Each row was made from one path, in order. Every step used is in the known rows, and no mark comes twice. Write each row's path.
(in the rows, 128 means zero)
Known rows:
vetini gono korif mikevab gefez fude: [125 101 123 133  89 101 124 150 173 133 124 141 138 117 116 141 179  94
 121 120 244 153 156 146 114 163 163 156 139 129  71 113 117  78 198 110
 110 142 127 142 124 163 103  97 186 165]
pekemu mikevab gono gefez: [114 115 117 167 102  94 133 117 149 119  82 123 135 167 101 142 173 116
 124 114 166 161 136 157 126 174 117 134 121 117  83 139 115  97 192 104
 122 131 151 150 120 164 123 110 164 168]
mikevab korif pekemu gefez zevi: [106  90  93 178  87 105 132 140 168 139 108 116 116 102 112 152 180 121
  98 115 123 174 126 139 104 168 135 139 129  62 105 132 123 114 179 122
 111 109 141 155 124 134 135 116 177 128]
fude gefez mikevab pekemu korif gono vetini: [124  54  96 171  93 116 125 151 160 121  97 252 136 109 152 120 184 140
 146 130 156 162 185 150 127 163 160 143 146 106  96  65 124  71 169 118
 132 126 134 159 123 159 146 130 109 202]
vetini gono gefez mikevab pekemu korif: [118  85  98 152  93 101 135 159 178 105  87 124 132 147 131 135 189 134
 138 125 158 166 169 154 112 176 149 147 128  80 106  96 126  97 180 113
 112 135 143 151 101 170 142 133 124 204]
reki gefez pekemu mikevab: [121 123 128 149  92 130 136 126 128 123  90 106 121 167  99 145 128  96
 113 125 126 158 147 162 120 178 118 147 121 126 104 135 130 101 158  91
 127  91 142 140 108 138 113 137 174 110]
fude gefez rusoke: [115 100 142 186 111 101 132 146 197 128 109 220 120 104  81 123 141 109
 115 112 134 151 119 163 127 158 144 135 120 113  90 109 134 103 169 123
 135  90 117  85 119 132 132 117 134 132]
gono mikevab korif pekemu: [120  92 111 149  90 124 130 120 174 124 128 100 142 134 116 140 168 121
 106 133 144 160 169 145 110 169  99 143 136  91  80 115 125 111 178 107
 135 107 142 149 152 146 107 122 180 148]
zevi gefez: [122 115 148 151  94 126 127 121 146 134 115 161 139 152  87 136 138  81
 120 119 131 160 108 160 134 171 129 152 125 112  88 121 130 108 176 103
 127  83 137 108 110 143 123 102 173 134]
mikevab korif gono gefez fude: [120 104 112 159  97 109 127 144 150 129 111 144 134 107 108 146 165 124
 127 133 198 139 141 145 107 174 145 138 130 104  80 139 121  87 202 108
 116 180 140 168 135 151  70 100 183 166]
pekemu gefez: [114 125 120 183  96 106 131 131 143 135 110 124 134 129 101 142 162 103
 106 112 138 164 108 155 135 167 162 130 117  79  97 140 125 112 184 121
 122 119 154 132 109 130 133 103 169 131]
gefez reki: [118 113 141 159 102 119 126 115 143 146 103 148 119 126  86 133 135  96
 107 113 138 165 106 155 131 162 140 113 122  83  86 136 131 113 172 102
 127 104 142 125 119 122 129 101 166 103]
korif mikevab: [118 123 134 150  92 113 132 131 154 125 119 124 139 125  92 135 150 102
 102 125 151 155 136 163 133 158 109 127 128 115  83 118 122 101 180 110
 132 100 157 120 136 145 124  89 159 138]
gefez pekemu mikevab gono vetini korif: [132  88 108 132  98 120 136 122 135 126  72 174 145 174 137 148 193 113
 154 122 204 164 181 151 123 176 121 154 138 124  76 111 121  98 151 108
 125 116 134 212 123 163 119 123 132 157]
gono mikevab korif pekemu gefez zevi: [103  92  88 173  80 114 131 137 175 139 117 108 119 115 128 151 168 125
 101 117 129 176 154 135 103 170 141 137 140  74  97 135 121 114 182 120
 117 102 138 161 143 141 126 116 202 122]
vetini korif: [132 105 127 144  98 113 133 133 151 129 111 141 139 139  96 154 162 107
 114 118 167 162 137 159 125 164 116 142 125  93  89 119 126 116 175 118
 124  94 141 132 126 140 133  96 143 148]
rusoke gefez: [125 141 140 188  96 111 125 145 168 132 105 155 140 138  92 131 153  91
 121 116 129 164  98 156 128 163 138 139 138  91  83 136 124 114 174 127
 124 107 139 110 108 118 139  97 171 128]
pekemu mikevab gefez zevi: [107 127 124 175  94  92 135 133 172 138  93 130 123 125 108 140 145  95
  98 100 146 173 112 147 125 169 133 134 135 122  97 121 115  98 169 120
 108  72 132 123 112 141 161  90 155 130]
zevi gefez mikevab: [124 120 148 139  90 127 133 140 156 122 114 128 132 152 104 141 133  88
 128 121 122 155 122 168 136 176 145 159 136 126  94 105 130 111 172  96
 124  90 144 112 110 145 119 102 157 120]
fude gefez mikevab pekemu: [119  94 133 162 103 110 126 149 170 123 109 157 128 122 112 115 168 113
 107 128 109 156 141 164 127 160 146 133 131  90 105  91 129 100 177 122
 133 102 132  91 128 134 121 128 116 144]
mikevab gono vetini korif pekemu gefez rusoke: [115  52  83 186  99  95 134 150 178 126 103 233 141 136 125 149 214 140
 149 102 182 164 169 149 115 170 162 153 131  79  83 101 128 113 173 111
 129 127 138 176 127 161 112 132 149 170]
vetini gono mikevab: [128 105 138 140  94 124 125 135 181 126 110 151 144 151 113 134 164 110
 125 115 173 163 155 156 124 166 114 141 131 117  80 119 125 108 176 114
 122  90 141 147 130 152 120 104 169 148]
zevi gefez reki: [117 104 146 148  94 129 120 105 134 150 106 187 118 140  80 134 125  84
 117 110 128 168 101 155 135 168 155 131 123  99  85 132 133 119 177  90
 125  91 125 109 110 134 124 106 184 103]
gefez mikevab korif: [128 117 127 147  93 120 136 142 167 118 106  89 129 125 119 143 159 112
 116 134 151 154 135 158 126 171 115 150 131  97  96 119 126 108 170 111
 126 128 148 145 129 145 118 101 144 128]
fude gefez reki: [118  96 143 165 107 116 121 113 141 150  99 188 107 119  77 124 139 101
 105 106 129 163 116 158 130 156 155 103 119  89  88 115 132 111 180 116
 129 105 116  97 123 117 141 112 165 117]
gono gefez: [111 127 124 183 100 102 137 141 153 126 105 110 136 132  89 142 150 102
 113 117 148 154 116 159 127 172 140 121 123  88  91 126 126 100 196 113
 119 116 145 118 114 138 125 103 168 147]
fude gefez: [124 107 142 172 105 112 125 127 156 134 103 163 128 122  87 129 152 100
 108 118 130 155 121 160 135 158 128 121 121 104  92 109 127 102 180 126
 129  94 125  94 123 129 141 111 147 140]
mikevab pekemu gefez rusoke: [102 103 111 197 102  93 129 147 191 128 118 186 131 114 109 124 167 118
 102 114 123 164 116 152 120 160 173 145 114  61 107 141 132 112 175 120
 135 116 149 120 111 139 111 133 136 134]
rusoke gefez pekemu: [122 152 140 176  95 118 129 147 160 127  97 135 136 136  97 136 150  90
 123 125 122 155 109 155 118 171 154 142 143  87  79 125 127 112 151 125
 121 112 128 142  96 102 122 123 164 106]
pekemu korif: [129  99 121 163  94 115 134 126 153 123 101 121 132 127 100 141 149 114
 122 129 150 165 125 152 134 168 120 138 125  94  98 121 125 102 156 116
 124 100 149 137 108 147 163 108 141 157]
mikevab gono vetini korif pekemu gefez fude: [129  55  84 159  98 113 123 140 135 140 107 156 147 146 128 147 218 126
 153 116 213 162 167 145 113 177 167 146 138  85  84 119 122 105 185 107
 120 156 146 184 136 161  86 117 170 156]
zevi gefez fude: [129 109 150 138  97 128 119 130 144 140 121 137 136 147  87 130 131  78
 132 129 158 152 105 158 130 178 147 154 129 125  87 145 130 104 174  95
 123 112 139 110 116 145  90  97 178 105]

Write each row's path:
[121 119 138 170 102 102 125 141 155 138 114 107 136 115  94 129 152  90
 108 120 180 147 102 151 125 170 165 134 129 101  88 133 122  94 177 117
 116 130 142 107 123 132 100 107 166 123] => mikevab gefez fude
[126  76 106 153  92 123 129 125 141 127  71 203 128 121 117 131 187 129
 147 136 184 159 192 148 126 163 141 130 144 116  82  90 119  72 148 120
 129 126 126 172 124 163 144 151 136 181] => fude gefez pekemu korif mikevab gono vetini
[110  99 106 169  92  92 138 124 174 126 124 117 140 142 121 147 178 101
 103 112 173 163 157 145 113 170 147 158 132 112  74  94 116  89 185 101
 122  96 126 142 116 146 144 113 170 181] => gono korif pekemu mikevab gefez
[127 146 139 173  94 114 131 163 175 119 105 123 134 142 111 134 149  95
 131 121 120 155 111 165 128 170 152 145 148 104  87 110 124 117 166 121
 123 115 142 116 109 121 134  87 158 120] => rusoke gefez mikevab
[130 109 123 129  87 112 135 134 146 126 117 122 143 132  93 155 160 109
 104 122 177 158 164 162 127 159 111 143 128 111  83 100 121 108 185 115
 128  99 142 127 141 154 130  87 148 154] => vetini korif mikevab
[116 121 113 170  89 103 139 131 149 123  90 105 126 117 103 144 154 111
 110 128 163 158 134 144 123 177 168 142 132  84  89 100 124  90 138 122
 113 106 129 150  90 125 156 150 143 157] => mikevab gefez pekemu korif
[117 136 138 189  93 108 123 156 183 143  96 166 120 117  97 138 140  90
 123 110 114 172  87 152 121 164 135 131 148  92  93 142 124 114 168 133
 111  82 131 113 104 118 155  79 172  96] => rusoke gefez zevi
[124 125 121 137  95 122 138 117 154 120  90  83 128 148 115 144 159 106
 109 136 159 159 154 148 116 173 104 155 123 111  86 130 125 105 151 109
 128 120 133 183 116 143 117 128 145 130] => gefez pekemu mikevab korif
[122  94 112 133  87 109 126 131 154 126 122 150 147 131 103 141 180 115
  92 126 157 165 169 156 120 154 115 144 125  86  91 104 123 105 185 116
 138 101 144 125 146 157 111 110 127 167] => vetini korif mikevab pekemu
[107 109 102 178  90 112 121 126 155 135 122 133 146 142 127 128 170 114
  99 119 127 168 141 146 122 164 170 138 127  65  96 142 122 104 190 123
 134 112 154 136 130 143 107 127 176 133] => gono mikevab pekemu gefez
[120  92 119 159  96 117 133 124 170 124 119 109 136 121 102 143 179 118
 101 129 138 159 139 148 113 168  95 144 124  76  89 115 126 111 177 108
 129 110 144 144 137 139 111 127 157 158] => mikevab korif pekemu
[114 102 139 174 102 109 126 141 166 146  95 180 107 100  88 132 141  99
 109 109 122 168 106 156 129 158 128 114 133 102  98 121 126 104 175 131
 114  73 123  96 122 125 157  96 148 113] => fude gefez zevi
[121  86 111 161  94 112 127 125 160 126 102 138 137 129 110 129 168 121
 111 134 136 172 134 146 124 165 120 142 123  68 106 127 127  98 160 118
 130 105 153 136 112 147 145 130 124 166] => mikevab pekemu korif
[126  88 104 162  93 124 131 120 153 129  97 214 147 137 143 143 178 120
 134 121 201 164 170 142 128 165 103 153 135 136  76 117 115  86 181 108
 131 132 140 204 135 174 127  88 153 182] => pekemu mikevab korif gono vetini
[112 138 132 173  97 103 137 135 159 128 100 118 135 118  98 141 155  96
  99 121 150 149 121 150 121 173 161 131 130  87  82 104 125  94 154 123
 116 100 131 136 104 111 121 137 151 134] => mikevab gefez pekemu
[128  89 111 162  91 123 136 151 162 123 107 204 144 112 149 142 174 125
 142 129 186 153 165 152 126 171 126 145 149 119  79  97 123  88 174 109
 127 144 150 200 137 158 107  90 147 160] => gefez mikevab korif gono vetini
[119 133 140 131  90 131 134 113 134 124  99 120 132 169 101 140 132  82
 123 127 132 160 141 158 128 179 133 165 128 136  85 113 129 106 150  93
 126  78 130 155  97 141 122 125 160 122] => zevi gefez pekemu mikevab
[132 131 145 171  98 118 119 155 165 139 112 131 136 132  95 126 149  83
 131 126 152 155  94 155 121 169 155 145 140 103  85 152 124 108 176 120
 121 133 138 111 113 120 105  89 177 107] => rusoke gefez fude
[121 119 107 167  88 112 135 144 152 122 104  87 126 127 127 148 170 120
 112 125 149 160 131 154 129 172 163 148 129  81 103 127 122 116 178 119
 121 149 154 160 118 144 123 107 163 135] => pekemu gefez mikevab korif
[116 102 139 183 101 110 134 146 176 126 112 198 118 130  85 136 124 108
 116 119 123 156 113 164 121 167 125 141 116 105 108 146 137 105 170  98
 132  91 146  90 117 143 107 125 173 107] => reki gefez rusoke
[109 141 128 162  89 105 139 136 155 125 111 109 137 110  90 142 156  97
  91 125 159 146 147 154 119 166 153 129 135 101  78  93 121  83 159 117
 121 104 133 136 120 127 115 129 152 138] => korif mikevab gefez pekemu
[101 106 106 185  93  99 123 143 159 145 100 156 122 111 114 135 167 109
  94 109 109 181 101 146 120 161 158 128 126  50 116 152 124 106 182 130
 117  99 153 131 115 134 132 111 154 113] => mikevab pekemu gefez zevi
[119  91 124 142  96 120 117 132 184 125 114 170 151 154 126 120 184 115
 114 120 156 169 160 149 114 161 113 144 130  95  88 120 125 103 179 117
 129  99 144 144 134 156 108 127 152 160] => vetini gono mikevab pekemu
[111  97 105 166 101  93 135 120 157 112  95 108 137 166 103 143 191 124
 123 115 144 156 161 157 113 177 110 137 125 108  79 110 118  97 191  93
 124 115 149 151 126 159 111 125 155 187] => korif pekemu mikevab gono gefez
[130  96 120 145  93 114 128 138 150 126 115 194 146 118 102 160 169 123
 118 115 179 155 150 156 119 162 118 150 130 107  77  98 124 107 176 113
 124 104 141 159 129 136 121  93 140 174] => vetini korif gono
[ 98 105 105 168  88 110 119 115 135 148 112 154 121 117 101 129 164 110
  80 111 127 171 137 148 121 152 179 114 118  55  96 134 123 109 196 107
 134 133 147 129 132 140 113 120 177 125] => korif mikevab pekemu gefez reki
[133  93 120 125  90 108 126 126 147 125 102 158 142 138  97 155 186 123
 117 122 188 156 164 159 121 158 101 143 130 112  78 109 119 105 179 113
 131 113 152 149 149 162 113 102 148 168] => vetini korif mikevab gono
[126  87 129 174 105 117 125 125 149 136  89 211 146 145 120 126 188 106
 144 118 175 162 126 152 138 167 115 128 137 100  84 137 123  93 173 116
 129 117 156 156 129 156 119 102 155 147] => mikevab gono vetini
[131 102 139 158  98 129 123 139 132 139 112 111 123 141  87 135 128  93
 119 129 149 151 109 161 118 173 125 135 125 110 107 165 129  98 181  94
 124 122 155 101 126 140  78 110 196  96] => reki gefez fude
[128  92 143 154 106 107 124 139 163 122  87 166 122 131 103 128 172 123
 130 122 136 148 137 168 130 166 132 133 138 116  93 102 124 102 169 119
 128 116 137 114 128 139 121 119 138 151] => fude gefez mikevab gono
[120  90 122 179  99 121 130 139 151 134 111 234 151 116 125 137 164 109
 135 115 178 155 138 153 132 165 124 128 139 118  77 108 126  85 178 113
 126 111 152 173 131 144 119  84 155 162] => korif gono vetini
[112 120 122 173  93 103 141 160 160 111 110 148 136 117 117 151 150 120
 126 122 152 137 143 166 121 174 152 132 138 120  82  91 123  89 191 102
 117 136 151 147 122 136 110  92 158 165] => korif gono gefez mikevab
[126  76 107 137  88 119 121 127 179 121 103 155 142 155 132 127 185 133
 129 127 166 175 176 142 115 165 118 151 132  89  97 114 124  99 166 118
 128 103 141 161 123 171 139 135 142 185] => vetini gono mikevab pekemu korif
[125 141 115 157  78 120 133 144 154 118  92 112 131 120 101 143 151 110
 128 138 144 162 152 150 116 166 150 147 147  99  81 107 121  98 142 122
 122 116 130 155 101 130 154 127 162 145] => rusoke gefez pekemu korif mikevab
[123 110 112 144  95 105 139 157 182 110  90 105 129 140 123 149 185 126
 132 121 180 154 154 157 114 175 129 146 130  99  92 102 124 108 195 110
 107 155 134 162 115 163 116 110 156 174] => vetini gono gefez mikevab korif
[119 121 105 139  94 110 142 131 165 114  74 106 130 162 117 151 187 120
 126 122 187 159 176 147 105 179 120 155 119 115  80 116 124 103 180 107
 109 144 119 200 102 161 118 135 151 173] => vetini gono gefez pekemu mikevab korif
[112 108 125 151  91 110 124 129 161 127 121 135 145 122 102 124 168 104
  90 131 132 161 146 155 121 154 109 134 125  90  93 122 123  95 184 115
 138 100 156 118 143 150 108 111 138 149] => korif mikevab pekemu
[104 120 129 183  94  86 137 150 196 121 125 177 133  98  87 132 148 105
  94 113 162 148 135 156 121 157 154 139 126 114  82  98 123  93 173 116
 130 100 137 101 129 147 127 111 147 142] => korif mikevab gefez rusoke
[110  96  98 184  89 103 134 138 155 133 129 109 135 127 120 157 181 106
 110 117 151 164 138 147 117 170 170 147 128  70  88 119 125 102 191 109
 123 116 149 151 110 133 128 115 189 155] => gono korif pekemu gefez
[109  82 109 166  97  83 139 150 229 112 119 193 135 138 129 143 192 115
 123 101 200 163 171 145 101 168 150 178 130 129  73  79 125  96 172  97
 118  96 109 152 102 163 141 127 152 202] => vetini gono korif pekemu mikevab gefez rusoke
[119 124 129 169 104 105 133 148 145 133 111  89 132 130  91 135 145  98
 126 127 170 143 116 157 121 176 154 124 125 101  90 147 126  96 198 107
 113 146 145 120 120 140  93  94 176 128] => gono gefez fude
